What can hang from each mark
taribeg: muvap
dumogu: muvap
varopi: bevo muvap
luvad: megugi
muvap: dumogu gogan megugi taribeg varopi
bevo: luvad varopi
nuzofop: megugi
megugi: bevo luvad
gogan: muvap

Every row comes from one small tree of marks. Brackets hold a mark, then the marks that hang from it, in alphabetical order. Every link used is in the known rows. Which tree was each row made from?
Known rows
[megugi [bevo luvad [varopi muvap]]]: [  4.4   4.1   7.4  16.4 -21.6  -8.1  -2.0 -16.1  23.8  33.0  17.5   3.8
 -12.5  10.2  13.4   0.0  -7.0   8.3   0.6  -1.0   0.8  -1.5   4.2]
[dumogu [muvap gogan [megugi bevo]]]: [  0.7  13.7  39.7   6.7  -2.7 -13.9   4.4 -13.4  60.2 -25.8   7.6  -3.3
 -21.1  18.1  17.0   1.2  16.1 -13.8  10.7   3.6   3.5   7.2   2.5]
[gogan [muvap dumogu varopi]]: [  3.9  -9.1  20.4   0.1  -3.3  16.1 -12.0  14.2  12.0 -28.9   9.5  -2.4
  -7.4  11.3  -0.8   5.1  -9.9   3.2   9.5  -1.4   6.6  -3.7   7.6]
[dumogu [muvap taribeg varopi]]: [  5.3  -4.0  27.5   5.3  -3.4  -2.8  -9.3 -26.3  26.0 -29.3 -11.9   9.2
 -18.0   4.0   6.3   0.8   6.4   1.1   7.3   1.6   1.4  -5.5   6.0]
[taribeg [muvap dumogu megugi varopi]]: [ -4.9  -2.4  18.6   8.6   0.7   9.6 -16.2   5.0  35.0 -13.2  -0.9  -9.4
 -22.9  12.5   6.1   1.9  12.9  -2.4  11.6   7.8  -9.3   1.2  14.7]
[muvap varopi]: [  2.9  -2.2  13.8   3.3  -0.8   2.7  -9.3  -2.8  18.8  -3.0  -1.9   4.3
 -14.3   5.4  -0.8  -0.1   3.4   1.4   4.2  -1.1  -1.3   0.4   0.6]
[megugi [bevo [varopi [muvap dumogu gogan]]] luvad]: [ 11.7  -1.4  24.0  19.7 -13.2 -13.9  10.0  -0.3  63.3   2.0   3.5  10.1
 -24.6  25.0  16.3   2.9 -11.1   3.7  14.6  -9.3  10.7 -11.3   1.1]
[luvad [megugi [bevo [varopi [muvap taribeg]]]]]: [-10.7  -0.4  18.3  21.3  -8.2 -13.1   5.3 -16.5  38.8  28.0   4.4  14.0
   2.0  13.7  25.3   4.1  -4.0   7.1   2.9  -2.6   8.9  -9.3  11.6]
[megugi [bevo [varopi [muvap dumogu]]] luvad]: [ 10.9  -4.5  14.1  16.5 -12.9 -12.3   8.7   1.3  38.2  16.7   7.4  10.1
 -16.8  21.6   6.1   3.0   1.8   5.6  13.1 -10.2   6.6  -7.0   6.7]
[taribeg [muvap dumogu gogan megugi]]: [ -7.4   4.7  16.9  10.4   2.9   5.3  -7.8   7.3  43.9 -24.6  -2.6 -13.5
 -17.5  11.0  16.8   1.2  -4.7  -5.5   8.2   9.0  -3.6  -3.7   9.3]
[varopi bevo]: [ 12.1  -9.5   5.0   3.4  -6.1 -12.3  13.4 -10.6   7.2  11.2   9.6  -5.0
   9.1   2.0   1.4   2.2  -0.8   1.4   2.5  -3.7  -2.3  -2.4   2.5]
[gogan [muvap dumogu megugi taribeg]]: [-18.7   4.0  22.5  -0.2   2.6  14.3 -13.6  11.7   9.7 -34.1   1.5  -7.4
   3.1  -1.3  15.3   3.4 -11.6   7.1   4.1   8.0   7.3  -7.6  13.0]
[gogan [muvap dumogu]]: [  0.6  -6.2   6.4  -2.6  -2.8  13.3  -3.1  19.8  -5.8 -23.1  11.4  -7.3
   6.8   4.7  -0.8   3.9 -13.0   2.6   4.7  -0.3   7.4  -3.2   7.1]
[luvad megugi]: [-17.0  -3.5   0.7   6.2   4.5  -0.3  10.9   3.3  13.4   5.6  -4.2   2.2
   7.0   8.4   6.5   2.4   6.9  -1.1   0.9   0.2  -0.7  -4.6   2.7]
[dumogu [muvap gogan [megugi [bevo varopi] luvad]]]: [  4.8  10.4  48.2  15.5 -11.5 -24.2   7.9 -24.4  74.3  -3.4 -10.4  11.9
 -36.4  26.4  20.0  -2.2  14.0  -9.9  15.1   1.0   2.4  -2.9   1.2]
[muvap dumogu megugi taribeg varopi]: [-12.5   3.7  27.5  13.0   8.2   8.5 -17.7   3.8  37.1 -29.6 -13.6  -3.0
 -20.1   1.0  14.3   3.0   3.7   8.1   7.3   5.6  -0.3  -5.7   9.0]
[taribeg [muvap dumogu]]: [  7.3  -7.3  -7.9   3.4  -2.3   5.5  -3.4   2.7   1.3  -0.8   3.1 -10.4
  -6.5   3.3  -1.1   1.7  -3.4  -3.0   7.4   2.7  -3.8  -0.1  11.1]
[nuzofop [megugi [bevo [varopi [muvap dumogu gogan taribeg]]] luvad]]: [ -7.9   5.4  31.9  19.5  -8.2 -14.8  -0.3 -13.8  75.3 -27.6 -10.9   8.3
 -48.3  18.6  27.9   0.9 -21.6   6.1  13.0  -1.2  10.3 -15.4   7.1]
[dumogu [muvap gogan megugi taribeg]]: [-13.1  10.7  38.6   7.7   2.8  -5.8  -4.2 -19.3  49.5 -47.1 -15.5   3.5
 -14.5   5.7  24.1  -0.2   3.4  -3.2   4.1   8.9   1.3  -9.4   3.3]
[muvap dumogu [megugi luvad] taribeg]: [-17.6   3.8  18.0   5.7   4.7   0.7  -3.1   1.3  27.7 -16.7 -20.8   1.4
 -16.9   0.9  12.0   0.8   1.5   7.5   8.4   3.6   1.9 -11.5   4.2]

Which tree is each row?
[  5.0   2.8  19.2  11.6 -17.3 -16.5   1.1 -24.6  34.7  29.2  -0.6  20.1
 -14.2  10.0  16.5   0.8  -9.1   8.4   9.1  -5.9  11.7 -10.7   5.1] | [megugi [bevo [varopi [muvap taribeg]]] luvad]
[  2.7  -4.2  26.7  17.8 -12.7   1.4  -6.0 -16.0  68.4  -9.9   3.1 -18.6
 -28.6  14.6  20.4   2.0  -9.4   3.2  13.6   8.2 -11.4  -6.6   7.6] | [taribeg [muvap dumogu gogan megugi [varopi [bevo luvad]]]]
[ -1.2  17.3  21.4  18.9 -19.1  -8.5 -12.1 -29.5  55.8  34.0   1.8  -6.5
 -34.3  11.5  27.8  -3.4 -13.3  -3.2   7.4  12.2  -4.0   3.0   5.4] | [taribeg [muvap gogan [megugi [bevo luvad varopi]]]]
[  7.6   8.3  33.8  12.8  -3.5   1.5 -14.9  -4.4  72.9  -7.1   9.4 -11.5
 -37.5  20.2  17.3   4.0   0.9  -9.4  19.1   5.1   1.7   6.0   9.9] | [taribeg [muvap dumogu gogan [megugi bevo] varopi]]
[  9.0   7.5   3.7  14.2 -17.7  -9.6  -4.3 -22.7  14.7  42.9   3.4  -1.0
 -20.3   1.3   9.8  -1.9 -10.7   4.4   1.3   1.4  -0.1   3.7  -0.5] | [megugi [bevo luvad varopi]]
[-11.7  17.1  29.6   9.2 -19.8   0.7 -19.2 -24.3  22.3  23.2   4.0   0.2
 -15.1   0.0  27.4  -1.2 -22.0   9.1   2.2  10.8   8.0  -1.4   9.2] | [gogan [muvap [megugi [bevo luvad varopi]] taribeg]]
[-10.1   3.7  41.6   6.8   1.5  -2.0 -12.9 -21.2  41.2 -37.5 -12.5   6.4
 -20.2   8.1  14.4  -0.2  20.2   0.0   7.0   7.8  -2.9  -4.1   9.9] | [dumogu [muvap megugi taribeg varopi]]
[  2.1 -17.5  15.5  21.1 -13.4  -0.2   7.7 -17.8  66.3   5.5   1.1 -12.4
 -18.8  18.9  19.1   5.5 -17.7   3.3  14.2   2.3  -7.9 -12.5   5.3] | [taribeg [muvap dumogu gogan [varopi [bevo [luvad megugi]]]]]
[ -5.3  17.4  50.7  12.4 -11.1  -7.0 -14.1 -38.8  75.4 -23.4  -3.5   0.3
 -42.6   9.4  28.6  -0.2  -2.0  -1.5  11.3   8.7   3.7  -0.6  -0.2] | [dumogu [muvap gogan [megugi [bevo luvad]] taribeg varopi]]
[ 12.1   3.2  12.8   8.4 -14.6 -18.4   4.9 -18.4  24.6  44.5  -4.8  12.1
 -21.2  11.5   3.7  -1.5  -1.7  -1.3  10.3  -5.6   6.7  -0.1  -1.2] | [megugi [bevo varopi] luvad]
[ -3.3  -4.9  24.5  30.1  -4.0 -10.0  12.7   6.1  68.9  -0.3   8.0   5.1
  -7.3  28.4  25.2   6.6  -4.7   2.2   8.5  -6.5   7.7 -10.7   8.0] | [luvad [megugi [bevo [varopi [muvap dumogu gogan]]]]]
[-3.6 -8.3 12.5 26.2 -4.9 -8.3 12.7 10.5 41.2 15.2 11.9  3.9 -1.2 24.4
 15.7  7.0  7.8  4.2  6.8 -6.7  3.7 -6.2 13.7] | [luvad [megugi [bevo [varopi [muvap dumogu]]]]]
[-12.0  17.7  27.1   8.5  -9.1   0.6 -19.8 -26.3  41.8  13.9   0.2  -2.6
 -32.5  -1.9  19.5  -0.1  -4.1   7.0   6.6   7.6   2.4   4.3   1.7] | [muvap [megugi [bevo luvad]] taribeg varopi]
[ -8.1  11.5   7.0  14.9 -14.3 -11.5  -6.9 -22.1  25.1  13.9  -2.6  -5.3
 -43.0   4.8  13.0  -4.8  -9.5   1.4   0.8   7.8  -5.5   5.9   4.8] | [nuzofop [megugi [bevo luvad varopi]]]
[ 17.5 -14.0  32.4   7.1 -10.7 -14.0   4.3 -34.9  32.4 -18.0  -2.2   3.9
  -8.4   6.5   8.3   2.9   6.9   2.0  10.1  -1.7  -1.1  -7.0   8.5] | [dumogu [muvap taribeg [varopi bevo]]]
[ -2.0   0.5  11.5  17.6  -6.3 -14.4  10.2 -10.9  29.7  40.6  -0.4   5.9
  -6.4  14.2  13.5   2.6   5.4  -1.5   4.6  -2.1   3.6   1.1   6.2] | [luvad [megugi [bevo varopi]]]
